Each row was made from one small tree. Brackets hold a mark, then the marks that hang from it, in alphabetical order. Every link used is in the known rows. Write each row's tree.
Known rows
[pevum [boze [guza [gakipu bida]] zater]]: [ 0.821 -1.129  0.898  3.598  0.721  2.695  0.234 -2.012 -2.741 -2.143
 -2.514  2.635 -0.109 -0.261  0.319  0.046 -0.741 -1.069 -0.803  1.677
 -1.889  2.265  1.326  3.033 -3.393 -1.003  0.480  0.569  3.249]
[muzugu [boze pevum zater]]: [-0.196  0.475 -2.836  0.167  1.743 -1.802  0.034  1.160 -3.349 -3.302
 -3.402  2.808  0.584 -1.196  0.410 -0.446  4.441  0.393 -2.082  0.605
  4.572  0.108 -3.959 -0.624  0.009  1.477  1.987  2.219  0.231]
[tisat [boze pevum zater]]: [ 1.019  1.207 -2.983 -1.511  2.749  0.396  0.687 -0.198 -3.295 -4.526
 -3.351  2.153  1.162 -0.707 -0.146 -1.233  2.812  0.647 -1.244  1.090
  4.824 -0.035 -0.068 -0.114  1.046  1.233  1.134  2.605  1.263]
[gakipu guza muzugu [pevum [boze zater]]]: [-1.330  4.836  3.092 -1.055  0.951  0.715  1.471 -0.181 -3.184  0.032
  3.021 -1.532  2.390  4.252  1.252  1.107 -0.992 -0.799  1.037 -1.490
  0.232 -1.225  4.581  1.186  4.148  1.538 -1.285  2.476 -1.188]
[pevum [boze [guza [gakipu bida tisat]] zater]]: [-0.320 -1.352  0.477  2.171 -0.182  2.857 -2.254 -2.067 -0.021 -1.247
 -1.005  0.556  0.510  0.052 -0.383 -0.623 -2.383 -0.877  3.364  1.143
 -4.086  2.038  2.381  2.541 -0.559 -2.355  1.286  1.133  3.338]
[guza [boze pevum] gakipu]: [ 1.018 -2.869 -2.059  1.526 -0.234  0.799  0.203  0.595  1.038 -3.465
 -2.794  2.559  0.860 -0.761 -0.751  2.636  4.170  2.029 -4.710  3.865
 -0.504  0.644 -6.699 -1.395 -2.194  2.465  1.129 -2.813 -0.090]
[gakipu zater]: [ 2.133  0.824  1.972  0.929  1.835 -2.396  2.994 -0.057 -0.453 -0.884
 -2.748  0.719 -0.684  1.890  0.534 -2.587  2.242 -0.054 -6.025  0.293
  2.219 -0.776 -0.759  1.689 -4.419  2.270 -2.543  1.013 -1.012]
[muzugu [gakipu bida [guza boze] pevum tisat zater]]: [ 5.290  1.962  0.505 -2.191 -2.529 -1.681  0.350  0.186  4.626  5.273
  5.949 -4.419 -0.711 -1.189  0.033  0.744 -3.049 -1.275 -1.765 -1.741
  3.489 -0.544  1.016 -3.215  1.072 -3.028  1.646 -3.097 -3.168]
[pevum [boze [guza [gakipu muzugu]] zater]]: [-2.564 -0.468  1.081  2.836  0.116  3.897  1.433 -2.432 -3.410 -3.433
 -1.229 -0.059 -0.333  2.463  0.818  1.054  1.562  0.785  2.024  0.086
 -4.574  0.484  1.521  3.209 -0.238  2.165 -2.334  0.794  2.908]
[pevum [boze zater]]: [-1.229  1.993 -0.287  1.749  1.935  0.309  0.715 -1.527 -3.903 -4.194
 -3.508  1.917  1.957  4.831  0.445  0.165  2.783 -0.245 -2.189  1.499
  3.616  0.901  1.431  1.851 -1.159  3.201 -0.088  2.705  1.589]
[guza [boze pevum zater] [gakipu muzugu tisat]]: [-1.528  0.061 -1.318 -2.204  0.905  1.676 -3.949 -1.517  3.502 -1.659
 -0.558 -0.448  0.477 -0.316  0.051  1.632  3.664  1.541  1.857  0.505
 -2.865  0.229 -5.294 -0.852  5.352  0.475  1.246 -2.804  0.541]
[guza boze [gakipu bida muzugu pevum tisat zater]]: [ 0.082  1.149  2.410 -1.429 -0.358 -0.284 -1.195 -0.665  7.130  5.463
  2.656 -0.369 -1.827  0.128  0.062  0.075 -1.653 -0.457  2.876 -0.273
 -6.102 -0.503 -0.566 -2.194  3.570 -1.654  0.374 -3.240 -1.417]
[guza [boze zater] [gakipu muzugu pevum]]: [-1.821  1.195  0.001 -0.003  1.413  0.790 -0.857 -1.592  2.155 -1.218
  0.060  0.176 -0.163  0.372  0.133  2.321  2.591  0.595  0.445  0.610
 -2.869  0.146 -4.482  0.079  2.761  1.507 -0.005 -4.379 -0.719]
[tisat [boze [guza [gakipu muzugu]] pevum zater]]: [-0.757 -1.212 -1.641 -0.222  0.674  4.127  1.563 -1.252 -2.795 -3.864
 -1.238 -0.158 -0.776 -2.920  0.457 -0.342  1.785  1.639  2.980 -0.193
 -3.323 -0.112 -0.070  1.544  1.863 -0.104 -0.968  0.859  2.134]
[guza boze [gakipu pevum]]: [-0.862 -1.729 -0.801  2.276 -0.725 -0.323  0.757  0.948  2.503 -1.479
 -0.369  1.089  0.299  0.282 -0.908  2.563  1.562  1.288 -1.633  3.672
 -2.712  0.360 -4.927 -0.793 -2.042  2.083  0.825 -4.220 -1.116]
[boze guza pevum zater]: [ 1.932 -0.578 -0.648  0.098  1.455  1.100  0.202  1.116 -3.917 -5.259
 -3.640  1.137  1.009 -1.395  1.321 -0.313  2.763  0.307 -0.768 -0.261
  3.062 -0.232 -3.072  2.917 -1.507  0.263  0.540  0.701  0.183]
[guza boze gakipu]: [-1.417 -3.418 -1.270  3.679 -0.806 -0.267  0.217 -0.395  0.709 -2.428
 -2.998  1.616  0.627 -0.220 -1.028  1.723  3.015  1.042 -5.619  3.350
 -1.551  1.239 -5.148 -0.212 -4.249  3.049 -0.929 -3.835  0.290]
[gakipu boze]: [-4.344 -0.936 -0.294  0.873 -0.377 -2.477 -0.155  0.695 -2.076  0.570
 -1.580  1.681  1.232  4.245 -0.551  1.135  0.148  0.191 -1.577  0.193
  2.235 -0.080  2.230  0.073 -3.340  2.522 -1.370  0.364 -0.961]
[muzugu [boze guza zater] [gakipu pevum]]: [-0.802 -1.300 -3.149  1.495 -1.250  0.336  1.821  0.513 -3.088 -2.835
  1.374 -2.200 -2.543 -0.763  0.156  1.078  0.528  0.619  3.485 -1.429
  3.936  0.372 -2.639 -0.797 -1.021  0.073  1.011 -0.801  1.027]
[boze guza]: [-2.181 -3.887  0.867  3.828 -1.292  0.062  0.211  2.235 -3.669 -1.773
 -3.785  0.501  0.880  0.254  0.511 -0.878  0.159  0.185 -1.222  0.520
  0.089 -0.203 -1.266  2.569 -5.776  1.906 -2.777  0.883  0.808]
[tisat [boze guza pevum zater]]: [ 0.828 -0.613 -3.313  0.128  0.571  1.418  1.450  0.161 -5.702 -5.463
 -2.650  0.636  1.231 -2.098  0.760 -0.219  2.104  0.717  1.301  0.287
  3.243  0.426  0.761  1.457 -0.143  0.038  1.320  2.142  0.753]
[tisat boze]: [-3.146 -1.870 -1.671  2.568 -0.224 -0.693  0.968  0.901 -3.017 -0.984
 -3.741  1.080  0.965  0.757 -1.202 -2.017  0.321  0.521 -1.530  1.474
  1.851 -0.102  1.823 -0.598 -2.844  2.987 -2.335  2.601  1.632]
[gakipu muzugu]: [-5.029 -1.396  2.724  1.615  0.270  0.294 -1.501  1.851 -1.154  1.671
 -4.081  0.953  0.198  1.905 -0.030 -2.211  0.725  0.268 -1.185 -1.287
 -0.799 -1.188 -1.046 -0.104 -1.413  3.642 -5.145  1.761  1.804]
[pevum boze]: [-3.075 -0.907  0.451  3.511  0.069  0.134  1.129  0.782 -3.569 -1.585
 -3.288  1.989  1.996  5.358 -0.335  0.363  1.463  0.350 -1.886  2.234
  1.934  0.330  1.749 -0.130 -3.056  4.277 -1.567  3.503  1.543]

Which tree is each row?
[-0.548  3.385  1.352 -4.417 -0.079 -2.980 -3.877  0.570  2.490  4.827
  4.780 -0.793  2.104  0.483 -0.018  0.075 -5.864 -2.429  3.071 -1.976
  0.942 -0.163  6.004  0.937  3.942 -4.204  2.261 -0.528 -3.262]  [gakipu bida [boze zater] guza pevum tisat]
[ 0.789 -1.729  3.237  0.807  1.234  0.306 -1.085  1.865  4.317  3.040
 -1.941  3.658 -1.279 -2.020 -1.883 -2.114 -3.366 -0.331 -0.667  2.669
 -3.187  0.400 -2.568 -0.440 -3.172 -0.861 -0.653 -0.803  1.294]  [guza [gakipu bida pevum]]
[-1.226 -1.502 -1.277  2.079 -0.163  2.719 -0.635 -2.387 -1.185 -4.915
  0.005 -1.187  0.928  2.282 -0.356  0.762  0.092  0.982  3.357  2.130
 -4.644  1.145  1.188  4.169  0.007  0.458  0.414  0.759  2.183]  [pevum [boze [guza [gakipu tisat]] zater]]
[-2.572 -0.683 -1.520  0.909 -0.130 -1.313  0.294 -0.761 -4.932 -3.027
 -1.005  0.294  1.511  2.376  1.120  2.136  0.721 -0.406  0.154 -1.613
  2.659  0.386  2.507  3.804 -2.657  0.202 -0.026 -0.955 -1.390]  [gakipu [boze guza zater]]
[ 4.833 -1.762 -2.072  0.381  0.154  1.177  6.645 -0.655 -1.515 -4.375
  0.122 -0.451 -1.751 -2.509  0.036  0.184  1.990  1.552 -1.205  2.182
 -2.361 -0.012  0.609  1.488 -2.691 -0.098  0.288  0.816 -0.661]  [tisat [boze [guza [gakipu zater]] pevum]]
[ 0.680  0.934 -0.553 -4.254  1.934 -0.354 -4.468 -1.535  4.239  1.390
  0.272  2.538  0.122 -0.393 -1.060  0.475 -1.535 -0.092  2.372  0.702
 -1.018  0.856  0.478  0.473  2.706 -3.498  3.353 -0.693  0.892]  [guza [gakipu bida [boze pevum zater] tisat]]
[ 2.906  2.194  1.927  0.326  1.839  0.299  5.983 -1.189  1.169 -1.930
  1.991  0.290 -1.055  5.072 -0.519  1.195  0.883  1.163 -0.881  3.448
 -2.937 -0.117  1.403  1.070 -1.236  2.004  0.461  1.037 -1.611]  [guza [gakipu [pevum boze] zater]]
[-1.905 -0.092 -0.321 -1.752  1.247  0.988 -4.807 -0.286  3.350  3.178
 -1.046  2.157 -1.961 -3.836 -0.844 -2.160 -0.072 -0.228  3.745 -1.050
 -4.073  0.607 -2.398 -2.512  4.819 -2.227  1.129  1.929  3.131]  [guza [gakipu bida [muzugu [boze pevum zater]] tisat]]
[-1.583 -0.032 -1.075 -3.008 -1.352  0.289 -3.584 -0.441  1.987  2.971
  4.017 -2.605 -1.191  1.558 -0.273  1.093 -4.954 -1.183  8.859 -2.907
  3.299  0.829  3.261 -0.589  1.856 -4.515  2.821 -1.679  0.308]  [muzugu [gakipu bida [boze guza zater] pevum tisat]]
[ 1.442  0.358  2.543 -0.351  0.920 -2.361 -1.938  0.272  3.402  3.971
 -1.853  0.778 -0.799 -0.164 -0.315 -4.512 -2.203 -1.503 -1.871 -0.935
  0.336 -0.344  1.227  0.281 -1.946 -1.435 -1.180  1.669 -0.129]  [gakipu bida tisat zater]
[ 1.453  3.206  2.640 -0.756 -1.153 -2.678  3.715  0.705  0.052  2.126
  4.378 -3.089  1.071  1.445  1.952  2.102  0.987 -0.733 -3.503 -1.959
 -0.327 -2.107  1.195 -0.801  1.449  1.482 -1.445 -2.354 -5.814]  [gakipu [guza boze] muzugu pevum zater]
[ 1.406 -0.082 -3.741 -0.795  1.211  0.406  0.876 -0.359 -2.228 -3.152
 -1.733  0.112 -2.085 -1.053 -0.626  0.042  4.344  1.289 -1.754 -0.513
  7.745  0.266 -5.057 -2.926 -0.713  1.510  1.714  0.934  2.443]  [muzugu [boze pevum zater] gakipu]
[ 0.933  2.727  3.805 -0.060 -0.944 -3.201  2.909  2.454  0.182  6.923
  3.818 -0.419 -1.388 -2.058  1.175 -1.744 -2.567 -2.274 -1.726 -3.072
 -1.105 -1.789  3.702 -2.583  1.177 -1.161 -1.769  1.819 -3.527]  [gakipu bida guza [muzugu boze] pevum zater]
[ 2.864  1.390  2.160 -1.253 -0.366 -3.226  1.310  0.784  1.472  1.351
  2.002 -3.676  1.182 -0.350  0.082 -2.435 -1.324 -0.408 -4.606 -0.561
 -0.235 -1.988  2.295  2.422 -1.134  0.093 -2.342  1.121 -3.056]  [gakipu guza tisat zater]
[ 0.074  0.303 -0.108 -0.813 -1.136  3.443 -2.231 -0.627  0.023  0.862
  2.413 -2.209 -0.811  2.766  0.035  0.182 -4.170 -0.803  8.801 -1.193
  3.026  1.523  3.081 -0.718  1.891 -2.695  2.844  1.309  3.140]  [muzugu [gakipu bida [pevum [boze guza zater]] tisat]]
[ 1.265  1.678  0.512 -1.836  0.474 -2.331  0.273  0.769  3.649  4.220
  1.614 -0.379 -0.942 -0.075 -0.651 -3.249 -4.202 -1.116  4.188 -0.071
 -0.180 -0.281  5.333 -1.396  2.058 -2.041  1.282  2.743 -1.371]  [gakipu bida pevum [tisat boze] zater]
[ 3.166  1.725 -0.771 -2.119 -0.579 -1.296 -4.389  0.492  1.266  0.942
  0.472  0.660  3.525 -3.540  0.998  0.814 -0.374 -1.586 -2.972 -0.572
  3.485  0.999 -1.178 -0.844  3.041 -3.045  3.374 -1.156 -1.692]  [gakipu bida [guza [boze pevum zater]] tisat]
[-1.541 -0.388  0.959  0.259  0.423  3.003  0.306 -0.872  0.016  1.857
  0.171  0.807 -2.037 -3.626 -0.044 -1.272 -3.678 -0.890  6.124 -0.781
 -5.091  0.776  2.740  0.836  1.708 -2.624 -0.450 -0.286  2.157]  [tisat [boze [guza [gakipu bida muzugu pevum]] zater]]
[ 4.431  3.055  0.917 -3.511  0.047 -3.657  4.634  0.672 -1.679 -0.186
  3.386 -1.104  1.668  1.725  0.947  2.367  1.602  0.359 -6.083 -1.016
  3.507 -2.037  3.804  0.602 -1.128 -0.013  0.167  0.591 -5.668]  [gakipu [boze pevum] guza zater]
[-1.096 -3.639  1.914  0.958 -0.453  3.794  0.089  1.920 -0.609 -1.080
 -1.925  0.524 -0.879 -1.209  0.345  0.166  0.811  1.779  1.306  0.149
 -5.778 -1.127 -3.583  1.045 -1.236  1.036 -2.945  0.327  1.512]  [boze [guza [gakipu muzugu]] pevum]
[-0.254  0.372 -0.581 -1.477 -0.360  0.915 -0.399 -0.645 -0.933  1.771
  2.482 -0.389 -1.705  1.150  0.475  1.735 -3.425 -1.140  4.646 -2.908
  5.567  0.839  2.821 -0.547 -1.205 -3.221  1.897 -2.701  0.453]  [muzugu [gakipu bida [boze guza zater] pevum]]
[-4.441 -2.500  0.180  3.168 -1.073  0.683 -0.501 -0.434  0.784  0.463
 -2.539  0.644  0.002  0.584 -0.568  1.559  2.976  1.317 -2.864  1.271
 -3.777 -0.037 -4.153 -1.258 -1.474  3.480 -3.093 -3.214  1.240]  [guza boze [gakipu muzugu]]
[-2.487 -3.492 -1.818  2.423 -1.877 -0.505 -2.783 -0.265  3.474 -0.975
 -1.455 -0.526  0.984  0.255 -1.615  1.270  1.604  1.782 -1.284  2.819
 -3.927  0.737 -4.251 -0.208 -1.323  2.105 -0.162 -3.047  0.246]  [guza boze [gakipu tisat]]
[ 2.583  2.020  2.204 -2.612 -1.531 -1.630 -1.547  1.126  2.568  5.395
  2.846 -1.966  1.180 -1.699  1.798 -0.001 -0.421 -1.446 -2.335 -2.724
 -0.127 -1.338  1.902 -2.706  3.897 -2.178 -0.053  0.079 -3.639]  [gakipu bida [guza [boze pevum]] muzugu tisat zater]
[-0.008 -1.104 -1.719  1.548 -0.898  0.718 -0.166  0.593 -1.933  0.985
  0.719 -0.009 -2.964 -2.900  0.284 -0.604 -1.911 -1.088  3.310 -1.974
  4.339  1.072 -1.604 -2.108 -1.701 -2.510  1.669 -0.342  2.231]  [muzugu [boze guza zater] [gakipu bida pevum]]
[ 1.002  0.834  1.065  0.151 -1.853  1.512  3.458  1.176 -2.003  0.086
  4.127 -3.228  0.400  4.356 -0.655  2.049 -2.018  0.894 -0.721  1.006
  3.479 -0.484  2.879 -1.826 -1.128  2.353 -0.527  1.472  0.367]  [muzugu [gakipu guza [pevum boze]]]
[ 2.471  1.781  2.347 -1.923  1.730 -2.430  2.871 -0.822  4.502  3.699
  2.706  2.380 -2.097  1.452 -0.737  0.856 -2.445 -0.594 -0.909  1.070
 -2.012 -0.212  2.559 -0.024 -1.804 -2.205  1.206 -2.222 -2.958]  [guza [gakipu bida boze pevum zater]]
[-1.310  1.851  0.609  0.833 -0.863 -1.468 -0.734 -1.123 -2.927 -0.417
 -0.141 -1.609  2.674 -0.573  1.572  1.666  2.778 -1.326 -5.771 -2.182
  1.930 -0.482 -0.800  0.790  1.109  2.035 -2.539 -2.730 -1.696]  [gakipu [guza [boze zater]] muzugu]
[-1.195  1.758  2.897  0.644  0.467 -2.527  1.570  1.760  0.716  6.199
  0.491  2.007 -2.690  0.273  1.019 -2.450 -1.335 -1.623  1.060 -2.330
 -0.855 -1.226  1.550 -3.573  0.942 -0.071 -1.092  2.218 -1.656]  [gakipu bida [muzugu boze] pevum zater]
[-2.311 -0.639 -0.791 -1.898 -0.488  2.695 -4.214  0.423 -1.297  1.439
 -1.330  0.005  0.292 -2.810  0.793 -2.666 -2.321 -0.870  8.005 -2.894
 -0.696  0.123  3.610 -0.696  5.117 -3.112  0.247  3.552  2.405]  [gakipu bida muzugu [tisat [boze guza pevum zater]]]
[ 3.294  1.201  1.175  0.205 -2.061 -3.894 -0.710 -0.336  2.045  3.976
  2.222 -1.712  1.626 -1.824  1.038 -0.389 -1.309 -2.065 -5.952 -0.950
  0.797  0.051  1.986 -0.637 -1.119 -1.825  0.001 -1.439 -3.471]  [gakipu bida [guza boze] tisat zater]
[ 3.013  0.658 -1.912 -2.937 -0.914 -0.517 -2.620  0.283  0.843  2.377
  2.040 -1.859 -0.782 -5.095 -0.646 -1.363 -1.437 -0.953 -0.700 -1.990
  5.238  0.352 -1.049 -3.404  2.461 -3.562  2.066  1.659  1.570]  [muzugu [boze pevum zater] [gakipu bida guza tisat]]
[-2.807 -4.221  1.461 -0.548 -1.465  3.576 -2.521  2.041  2.085  0.114
 -0.284 -1.513 -0.692 -0.618 -0.384 -0.616 -1.053  2.141  5.635 -0.044
 -7.817 -1.098 -2.694  0.762  1.645 -0.239 -1.980  0.666  1.863]  [boze [guza [gakipu muzugu tisat]] pevum]
[ 1.678  1.646 -1.858 -0.636 -0.580 -1.287  2.358  0.609 -1.876 -0.532
  3.689 -3.041 -1.167 -2.045 -0.613  0.720 -0.068  0.045 -1.975 -1.269
  4.971 -0.622 -1.740 -1.311  0.309  0.274  0.374 -0.528 -0.375]  [muzugu [boze zater] [gakipu guza pevum]]
[ 3.601 -0.382 -2.004 -2.397  1.114 -0.141  2.818 -0.854  3.033 -1.818
  0.951 -1.339 -1.344 -1.086 -1.600 -1.490  0.879  2.302  0.438  2.359
 -2.786 -0.549  0.657 -0.291  1.789 -0.094  1.134  1.941 -0.486]  [guza [gakipu [tisat [boze pevum]] zater]]
[-0.885 -0.973 -2.555  0.658  0.400 -0.265 -3.135 -2.642  2.961 -2.969
 -1.441 -0.061  1.031 -0.567 -0.859  1.018  2.684  0.791 -1.485  2.031
 -1.886  1.279 -4.551  1.734  0.850  0.636  1.089 -4.039  0.613]  [guza [boze zater] [gakipu tisat]]
